Known rows, with every way that one mark hangs from another:
(J_9 (J_919 J_68)): [-0.47 -4.94 -0.17  2.81  2.32 -2.19  1.58  2.21  1.31  4.66 -0.98 -0.28
 -0.52  4.06  0.64]
(J_9 (J_68 (J_392 J_941) J_442 J_550 J_895) J_919): [ 0.43  6.00  1.08 -0.66  2.74  1.16 -2.52  2.81 -2.52 -0.26 -0.23 -0.66
  1.51 -3.26 -0.07]
(J_941 (J_68 J_550)): [-0.16 -5.72  0.56  0.90 -1.17 -0.51  0.53 -3.33  2.12  0.59  0.11 -1.27
 -0.33  3.40  0.34]
(J_941 J_68): [-0.23 -6.70  1.46  0.66 -1.29 -0.82  1.19 -2.83  3.21  1.53 -0.65 -1.31
 -0.37  5.40 -0.07]
(J_442 (J_9 (J_68 J_392 J_895) J_919)): [ 2.53  1.26 -0.59  0.78  2.01  0.71  0.65 -0.31  1.28  1.09 -1.78  0.35
  0.91 -0.21  0.34]
(J_392 J_941): [-0.60 -6.56  2.02  0.50 -0.32 -1.51  0.47 -3.47  1.63  3.40 -2.00  0.89
  0.19  2.43 -0.99]
(J_442 (J_9 (J_68 J_550) J_919)): [ 2.83 -1.98 -0.61  1.67  2.44 -0.36  1.39 -3.44  1.75  4.52 -2.45  0.63
  0.40  1.09  1.23]
(J_941 (J_68 J_392 J_442 J_550 J_895 J_919)): [-1.20  6.23 -0.82 -1.47 -2.00  1.44 -1.88  1.54 -2.11 -6.00  2.92 -1.17
  0.07 -1.76 -0.65]
(J_9 J_68 J_919): [ 1.06 -3.97  0.88  2.62  2.75 -1.17  1.59 -0.66  2.30  5.07 -1.58 -0.64
  0.35  4.01  0.49]
(J_919 (J_68 J_442)): [-2.44 -4.14  1.56 -0.47 -0.58 -0.95  1.61  4.75  0.62  1.74  1.39 -0.99
 -1.66  3.22  1.36]
(J_392 (J_9 (J_68 J_442 J_895 J_919)) J_941): [-1.02  7.31  1.66  0.26  1.33 -0.54 -1.71 -3.31 -3.48 -0.32 -0.96 -0.42
  2.32 -0.29 -3.08]
(J_919 (J_68 J_392)): [-1.79 -5.61 -0.05  1.31 -0.68 -0.82  0.20  5.18  0.98  0.95  1.43 -0.82
 -1.44  1.45  0.51]
(J_941 (J_68 J_442)): [-0.83 -3.00  2.77 -1.87 -1.98 -0.22  0.85 -0.26  2.47  0.61  0.13 -1.61
 -0.54  4.65  0.39]
(J_442 (J_9 (J_68 (J_392 J_941) J_550 J_895) J_919)): [ 2.75  3.42 -0.69  0.99  3.00  1.03 -1.73 -2.51 -1.37  1.24 -2.70  0.91
  1.78 -3.31 -0.34]
(J_442 (J_9 (J_919 (J_68 J_392 J_550 J_895)))): [ 1.03  1.21 -2.52  1.08  1.69  0.08 -0.02  1.81 -0.77 -0.35 -0.48  0.72
 -0.04 -2.26  0.82]
(J_919 (J_68 J_392 J_442 J_550)): [-2.25 -1.15  0.44 -1.26 -1.24  0.12 -0.74  7.47 -0.78 -1.08  2.90 -1.08
 -1.69 -1.33  1.36]

Rows:
[ 0.27  0.91  0.25 -2.16 -1.96 -0.41  1.77 -2.02  0.81  0.59 -0.66  1.97
 -0.76  0.77 -0.24]  (J_68 (J_442 J_9) J_919)
[-0.96  1.83 -0.65 -2.26 -1.20  1.19  0.00  4.42 -1.46 -3.27  1.95  0.02
 -1.10 -3.20  1.57]  (J_919 (J_68 J_392 (J_442 J_9) J_550 J_895))
[ 0.47  4.92 -1.03 -1.74 -1.51  1.14  0.30 -4.12 -1.28 -3.72  0.37  0.16
  0.04 -0.26  0.07]  (J_941 (J_68 (J_442 J_9) J_550 J_895 J_919))
[ 0.03  5.99 -1.51 -2.85 -2.20  1.33 -0.25  0.17 -1.65 -4.86  1.57  1.76
 -0.28 -4.74 -0.24]  (J_68 J_392 (J_442 J_9) J_550 J_895 J_919)
[ 1.48 -5.03 -0.16  0.92  0.30  0.18  1.83 -3.77  1.76  2.63 -0.87  0.24
 -0.56  0.92  1.44]  (J_442 (J_9 (J_68 J_550)))
[-0.20  0.34  0.27  2.77  0.75 -1.77  0.21 -3.90 -0.14  2.20 -0.71 -0.51
  1.07  2.35 -2.48]  (J_392 (J_9 (J_68 J_919)))
[ 1.13 -3.06 -0.19  2.68  2.83 -0.86  1.00 -0.88  1.37  4.07 -0.84 -0.61
  0.34  1.97  0.88]  (J_9 (J_68 J_550) J_919)
[-1.53  6.34 -0.25 -1.75 -1.01  0.81 -2.57  1.06 -3.71 -4.22  1.63  1.07
  0.55 -4.78 -1.57]  (J_68 (J_392 J_941) J_442 J_550 J_895 J_919)
[-0.99 -2.52 -0.65 -0.24 -1.43  0.36  0.30  0.62  0.78 -3.16  1.90  0.17
 -0.21 -2.03 -0.14]  (J_68 J_392 J_550 J_895)
[ 1.83  1.87  1.39 -3.42 -0.91 -0.17  0.48  1.60  2.45  1.91 -1.99  1.60
  0.01 -0.65  0.06]  (J_68 J_392 (J_442 (J_9 J_919)))
[-1.68  5.11 -1.08 -1.78 -1.82  0.92 -0.75  2.79 -2.04 -5.36  3.30  0.51
 -0.36 -3.87 -0.54]  (J_68 J_392 J_442 J_550 J_895 J_919)
[ 0.83  4.12  0.37 -2.70 -2.89  0.97 -0.96  0.04  0.39 -1.90 -0.22  0.19
 -0.40  0.28 -0.57]  (J_941 (J_68 J_392 (J_442 J_9) J_919))
[-0.59 -3.67 -0.09  0.90 -0.74  0.15  0.77 -3.90  1.12 -2.11  0.81 -1.42
  0.18  2.40  0.15]  (J_941 (J_68 J_550 J_895))
[ 0.98  2.39 -1.84  1.25  0.05  1.20  0.35 -0.65 -0.67 -1.90  0.38  0.62
  0.11 -1.49 -0.36]  (J_442 (J_9 (J_68 J_392 J_895 J_919)))
[ 1.15  2.38 -1.64  1.19  2.59  0.01 -1.75  0.15 -2.40  0.68 -2.20  1.28
  0.94 -3.18 -0.16]  (J_442 (J_9 (J_919 (J_68 (J_392 J_941) J_550 J_895))))
[-1.55 -3.54 -0.17  1.50  0.26 -0.53 -2.17  3.10 -1.68  1.05  0.42 -0.25
 -0.53 -1.53 -0.08]  (J_919 (J_68 (J_392 J_941) J_550))
